What can hang from each mark
q367: q782
q998: q946
q361: q367 q490
q490: q361
q61: q782
q946: q998
q782: q61 q367 q444 q968 q998
q968: q782

Every row comes from one small tree of marks. The marks that hang from a mark follow it in brackets, in the order of their numbers. Every link used is in the known rows. Which tree was each row made from?
Known rows
q782{q61 q367 q444}: 3.448 0.814 0.311 -0.961 0.499 -1.393 0.589 1.271 -0.824 -3.034 -2.391
 2.010 -2.951 0.865 3.402 0.902 1.421 -3.911 0.083 0.233 -3.688 0.961
 1.135 0.608
q968{q782{q61 q444 q998}}: 3.380 -1.302 -1.673 1.893 -1.230 -0.881 -0.088 0.921 -2.236 1.017 -3.627
 4.001 -2.124 1.523 4.065 -0.030 2.307 -5.710 1.368 0.697 -4.501 -0.844
 0.253 -2.194
q490{q361{q367}}: -2.447 4.083 1.709 0.321 1.248 -0.060 2.200 1.320 -0.716 -0.158 0.149
 1.543 -2.401 -0.346 0.154 2.604 -4.166 0.677 -1.278 0.907 3.238 2.570
 0.972 -0.834
q490{q361{q367{q782}}}: -2.287 4.108 1.143 1.008 2.063 -0.894 1.122 1.564 0.159 1.529 1.361
 2.820 -0.771 -0.527 -0.896 1.912 -3.436 -0.621 0.052 -0.413 2.876 1.626
 2.142 -2.201
q61{q782{q998}}: 2.491 -1.908 -2.023 1.235 -1.268 -2.125 -2.357 -0.311 -1.231 2.257 0.133
 2.755 -0.584 1.698 0.990 -0.998 0.169 -3.807 1.690 0.057 -3.227 0.488
 -1.027 -1.306
q61{q782{q968 q998}}: 1.867 -1.331 -2.598 1.492 -2.030 -3.314 -3.254 -0.664 -0.900 1.740
 -1.132 3.246 -0.828 2.172 0.250 -3.164 1.114 -3.727 2.512 -0.338 -3.379
 -0.514 -0.812 -0.212
q361{q367{q782{q998{q946}}} q490}: -2.079 3.240 1.615 1.162 1.823 -1.220 -0.094 1.579 -0.505 2.395 3.577
 0.450 -1.205 -1.401 -0.077 0.108 -1.825 -0.592 2.179 3.254 -0.880
 -0.032 2.849 -2.960
q361{q367{q782{q968}} q490}: -2.674 4.244 0.397 1.276 0.561 -1.144 -1.006 0.222 0.910 1.791 2.511
 1.790 -0.227 -2.056 -3.591 -2.000 -0.017 0.208 2.743 1.180 -0.122
 -1.050 3.887 -0.829
q782{q61 q367 q444 q968}: 3.168 1.266 -0.288 -0.739 -0.080 -2.526 -0.659 0.902 -0.236 -4.123
 -3.782 2.288 -3.290 1.556 2.473 -0.958 2.359 -4.068 0.865 -0.273 -3.820
 0.191 1.099 1.573
q61{q782{q444}}: 1.856 -2.016 -1.873 0.752 -1.314 -1.124 -2.178 0.463 0.906 -0.500 -0.369
 3.246 -0.013 0.936 0.754 0.348 1.665 -2.415 0.402 1.070 -4.079 0.185
 0.542 -0.774
q490{q361{q367{q782{q61}}}}: -1.310 5.282 0.390 0.884 1.750 -1.653 1.219 2.201 0.235 0.150 0.381
 2.824 -1.802 0.352 -0.216 -0.079 -3.442 -1.889 -0.449 -1.415 1.044
 1.633 2.860 -1.863
q361{q367{q782}}: -1.206 2.447 0.149 1.605 1.538 -1.202 0.316 0.814 0.125 1.909 2.102
 2.271 0.536 -1.347 -1.712 0.457 -1.098 -0.732 1.212 -0.120 1.179 0.144
 2.064 -0.744
q946{q998}: 0.491 -0.767 0.143 0.925 -0.501 -0.258 0.151 0.613 -0.181 0.394 0.724
 -1.064 -0.278 -0.929 0.613 -0.798 0.735 -1.392 -0.740 0.483 1.963
 -1.324 -0.454 1.545
q782{q968}: -0.341 0.729 -0.602 0.342 -0.746 -0.937 -1.032 -0.297 0.273 -0.518
 -1.321 0.420 -0.262 0.664 -0.702 -1.727 0.853 -0.068 0.906 -0.401
 -0.497 -0.937 0.291 1.046
q782{q367 q444 q998{q946}}: 3.111 -1.301 1.441 -0.417 1.247 -1.770 0.358 1.411 -1.638 -1.533 -1.904
 0.996 -3.372 1.214 5.417 2.820 0.668 -3.688 0.910 2.280 -2.644 1.059
 -0.513 -0.849
q968{q782{q444 q998}}: 2.359 -2.647 -1.087 1.792 -1.013 -0.104 -0.076 0.335 -2.358 2.386 -2.807
 3.770 -1.150 0.750 3.327 1.184 2.474 -4.542 1.828 1.369 -2.294 -0.469
 -0.477 -2.074
q367{q782{q968}}: -0.147 0.183 -1.330 1.130 0.094 -1.926 -2.273 -0.278 0.969 1.312 -0.306
 1.592 1.504 0.461 -1.975 -2.769 1.321 -1.470 2.293 -1.788 -0.423 -1.861
 1.441 -0.097
q968{q782{q61 q367 q998}}: 4.120 1.253 -0.388 -0.243 -0.087 -1.733 0.923 -0.550 -3.922 1.619 -2.554
 2.975 -2.483 0.880 4.011 -0.432 0.997 -5.960 2.680 0.339 -1.931 1.018
 -0.790 -1.241
q367{q782{q61 q444 q998}}: 3.712 -1.958 -1.880 2.596 -0.076 -2.546 -1.476 2.081 -0.469 0.975 -1.939
 3.651 -1.562 2.121 2.487 -1.087 2.077 -6.628 1.459 -1.746 -5.272 -1.385
 1.805 -2.273
q61{q782{q444 q998{q946}}}: 2.016 -2.675 -1.437 1.020 -0.813 -2.263 -2.530 1.257 -0.006 -0.257
 -0.970 2.484 -1.317 2.261 3.455 0.895 0.282 -3.534 0.665 2.188 -5.217
 0.046 -0.402 -1.771

Write each row's tree
4.684 -0.154 -0.684 0.475 -0.451 -3.517 -0.842 1.098 -1.952 -2.236
 -4.750 3.336 -4.488 2.426 4.214 -1.052 2.493 -6.788 1.746 -0.447 -4.869
 -0.034 0.279 0.863
q782{q61 q367 q444 q968 q998}
-2.275 3.791 1.197 0.881 1.310 0.099 -0.047 0.539 0.460 2.269 3.830
 1.291 0.235 -2.731 -2.790 -0.359 -0.733 0.076 1.834 1.754 0.066 -0.017
 3.701 -2.055
q361{q367{q782} q490}
-0.456 2.776 0.586 2.346 1.616 -1.904 0.930 1.596 -1.544 3.258 0.531
 3.510 -2.033 0.326 0.655 1.736 -3.275 -2.886 0.909 -0.575 1.844 1.733
 1.396 -3.005
q490{q361{q367{q782{q998}}}}
-1.410 4.807 0.779 0.672 1.153 -0.870 0.334 1.460 0.468 0.915 3.206
 1.523 -0.907 -1.770 -2.058 -1.595 -1.146 -0.882 1.475 0.756 -1.789
 -0.303 4.331 -1.707
q361{q367{q782{q61}} q490}
3.312 1.034 -0.299 -0.953 0.040 -0.608 0.828 0.264 -1.663 -1.445 -2.863
 3.534 -2.085 0.183 3.733 0.736 2.407 -4.491 1.438 1.258 -2.883 0.811
 0.936 -0.714
q968{q782{q61 q367 q444}}
3.638 -3.473 -2.321 1.874 -1.579 -2.143 -2.762 0.566 -0.583 0.735 -1.086
 3.945 -1.233 1.880 2.472 0.248 1.764 -4.895 1.247 0.783 -4.962 0.114
 -0.430 -1.616
q61{q782{q444 q998}}
-0.322 3.489 0.225 1.465 1.616 -1.466 1.035 3.092 0.738 -1.267 -0.600
 4.389 -2.799 0.703 1.113 1.710 -2.183 -3.165 -0.756 -0.465 -0.859 1.205
 3.655 -2.075
q490{q361{q367{q782{q61 q444}}}}
0.796 -1.839 -0.440 1.117 -0.290 -2.128 -1.607 1.506 0.169 -1.791 -3.157
 1.104 -2.440 2.401 3.281 -0.196 1.326 -2.192 0.905 1.461 -3.493 -1.102
 -0.027 -0.177
q782{q444 q968 q998{q946}}
1.518 0.862 1.112 -1.275 0.817 -1.191 1.010 -0.434 -3.362 1.972 -1.452
 1.125 -1.580 0.204 4.295 1.320 0.063 -3.232 2.582 2.637 -0.105 1.393
 -1.245 -1.591
q968{q782{q367 q998{q946}}}
-1.234 2.378 0.825 1.674 1.900 -0.767 0.881 2.384 0.609 0.274 0.108
 4.064 -1.590 -0.190 0.439 3.132 -1.841 -1.846 -0.214 0.389 0.866 1.330
 2.800 -2.372
q490{q361{q367{q782{q444}}}}
4.770 -1.892 -1.848 0.809 -1.173 -3.951 -2.789 -0.221 -1.454 -0.364
 -2.736 4.950 -2.729 2.066 2.905 -0.468 2.883 -6.545 3.232 0.789 -4.682
 0.612 -0.443 0.066
q61{q782{q367 q444 q968 q998}}
5.125 -2.463 -1.297 0.333 -0.523 -2.976 -1.695 0.149 -1.923 0.387 -1.369
 4.445 -2.528 1.534 3.579 1.286 1.857 -6.184 2.162 1.264 -4.793 1.650
 -0.643 -1.002
q61{q782{q367 q444 q998}}
3.237 -1.402 -2.588 2.781 -0.746 -3.535 -2.721 1.724 0.024 0.117 -3.162
 4.175 -1.566 2.919 1.722 -3.023 2.832 -6.470 2.508 -2.077 -5.435 -2.425
 1.887 -1.122
q367{q782{q61 q444 q968 q998}}
1.644 -0.294 -0.931 1.233 -0.526 -2.763 -1.543 2.145 0.109 -2.961 -3.944
 1.273 -3.481 3.222 3.948 -1.699 1.236 -3.637 0.366 0.716 -5.378 -1.227
 0.663 0.022
q782{q61 q444 q968 q998{q946}}
3.019 -0.540 -1.458 -0.697 -1.040 -2.871 -2.530 -0.455 0.106 -2.084
 -1.935 3.984 -1.108 0.993 1.317 -0.299 2.865 -3.800 2.245 0.826 -3.844
 0.579 0.493 1.108
q61{q782{q367 q444 q968}}
-2.596 4.396 0.396 1.308 1.258 -2.022 0.131 1.052 0.526 1.066 -0.206
 3.134 -0.981 -0.117 -1.642 -0.124 -2.710 -0.819 0.987 -0.958 2.616
 0.848 2.558 -0.912
q490{q361{q367{q782{q968}}}}
0.939 -1.975 -0.157 0.917 -0.404 -0.308 0.026 0.849 -1.652 1.231 -2.387
 2.335 -1.061 0.898 4.326 1.843 1.575 -3.167 1.392 2.865 -2.628 -0.570
 -0.488 -2.353
q968{q782{q444 q998{q946}}}
3.735 1.476 -0.508 -0.070 -0.212 -3.570 -0.634 0.175 -2.477 -1.192
 -3.365 1.793 -3.748 2.067 2.772 -2.453 0.890 -5.214 2.143 -1.108 -2.972
 0.243 -0.302 0.976
q782{q61 q367 q968 q998}
4.231 0.938 0.095 -0.332 0.421 -2.521 0.635 0.532 -3.123 -0.603 -1.794
 1.416 -3.545 1.548 3.681 -0.523 0.132 -5.147 1.215 -0.828 -2.452 1.171
 -0.562 -0.225
q782{q61 q367 q998}
2.391 0.641 -0.957 3.336 0.725 -2.566 -0.106 2.681 -0.899 0.727 -0.798
 4.659 -2.406 0.894 1.928 0.065 0.352 -5.765 1.097 -0.228 -3.769 -0.282
 2.429 -1.660
q361{q367{q782{q61 q444 q998}}}
3.258 -1.244 -1.701 2.080 -1.334 -2.659 -1.568 1.656 -0.751 -1.960
 -4.299 3.043 -3.344 2.998 2.812 -2.069 2.502 -5.118 0.914 -0.681 -5.416
 -1.345 0.565 0.099
q782{q61 q444 q968 q998}
-0.485 2.252 0.711 2.053 1.094 -1.019 -0.228 0.821 -1.164 3.628 3.488
 1.950 -1.224 -1.661 -1.316 -0.420 -0.539 -2.176 2.838 1.586 -0.667
 -0.059 2.767 -2.948
q361{q367{q782{q998}} q490}
5.143 -0.743 -0.015 0.268 0.250 -2.409 0.145 1.475 -2.537 -1.656 -3.341
 2.781 -4.365 1.865 4.811 0.643 1.635 -6.449 0.852 0.034 -4.476 1.028
 0.312 -0.206
q782{q61 q367 q444 q998}
1.945 0.971 -1.275 -1.216 -0.715 -3.130 -2.369 -1.429 -0.684 -0.708
 -0.823 2.541 -0.530 0.698 0.046 -1.713 1.052 -2.520 2.491 0.197 -1.742
 0.861 -0.041 1.387
q61{q782{q367 q968}}
0.504 0.858 0.344 2.888 1.448 -1.744 0.581 2.657 -0.802 1.921 -0.739
 4.861 -2.975 0.659 1.895 2.859 -1.647 -4.558 0.533 0.053 0.047 1.583
 2.213 -3.190
q490{q361{q367{q782{q444 q998}}}}
1.699 0.123 -2.032 1.630 -0.369 -2.574 -2.511 1.464 1.737 -1.500 -2.487
 3.295 -0.562 1.791 0.342 -3.010 2.528 -4.151 1.558 -2.010 -4.434 -2.317
 2.855 -0.073
q367{q782{q61 q444 q968}}
0.346 3.496 0.258 1.948 0.844 -1.732 -0.051 1.575 -1.320 2.550 2.449
 2.450 -2.076 -0.710 -0.525 -1.832 -0.995 -3.488 2.224 0.773 -2.842
 -0.308 3.454 -2.670
q361{q367{q782{q61 q998}} q490}
2.276 0.260 -1.411 1.037 -0.928 -0.903 0.172 0.179 -2.603 2.326 -2.325
 2.567 -1.281 1.357 2.501 -1.426 0.797 -4.554 1.786 -0.048 -2.371 -0.247
 -0.560 -1.852
q968{q782{q61 q998}}
3.026 0.147 0.191 -0.205 0.123 -1.047 0.850 -1.269 -4.270 2.978 -1.507
 2.825 -1.429 -0.113 3.251 0.767 1.432 -4.712 3.212 1.130 0.054 1.143
 -1.368 -1.484
q968{q782{q367 q998}}
-1.159 2.738 0.153 2.410 0.459 -2.242 -1.363 0.610 -0.939 3.133 1.793
 2.559 -1.497 -0.965 -1.932 -2.345 0.044 -2.314 3.633 1.193 -1.188
 -0.996 2.942 -1.768
q361{q367{q782{q968 q998}} q490}
3.070 -3.017 -2.869 2.171 -2.042 -3.105 -3.675 0.299 -0.197 0.252 -2.632
 4.627 -1.344 2.481 1.516 -1.409 2.783 -4.884 2.245 0.389 -5.427 -0.859
 -0.268 -0.487
q61{q782{q444 q968 q998}}
-0.441 3.252 0.395 1.432 0.916 -0.647 -0.065 2.354 0.945 -0.414 1.900
 2.847 -1.842 -1.244 -0.651 -0.297 0.213 -2.232 1.138 1.438 -3.567
 -0.446 5.111 -1.922
q361{q367{q782{q61 q444}} q490}
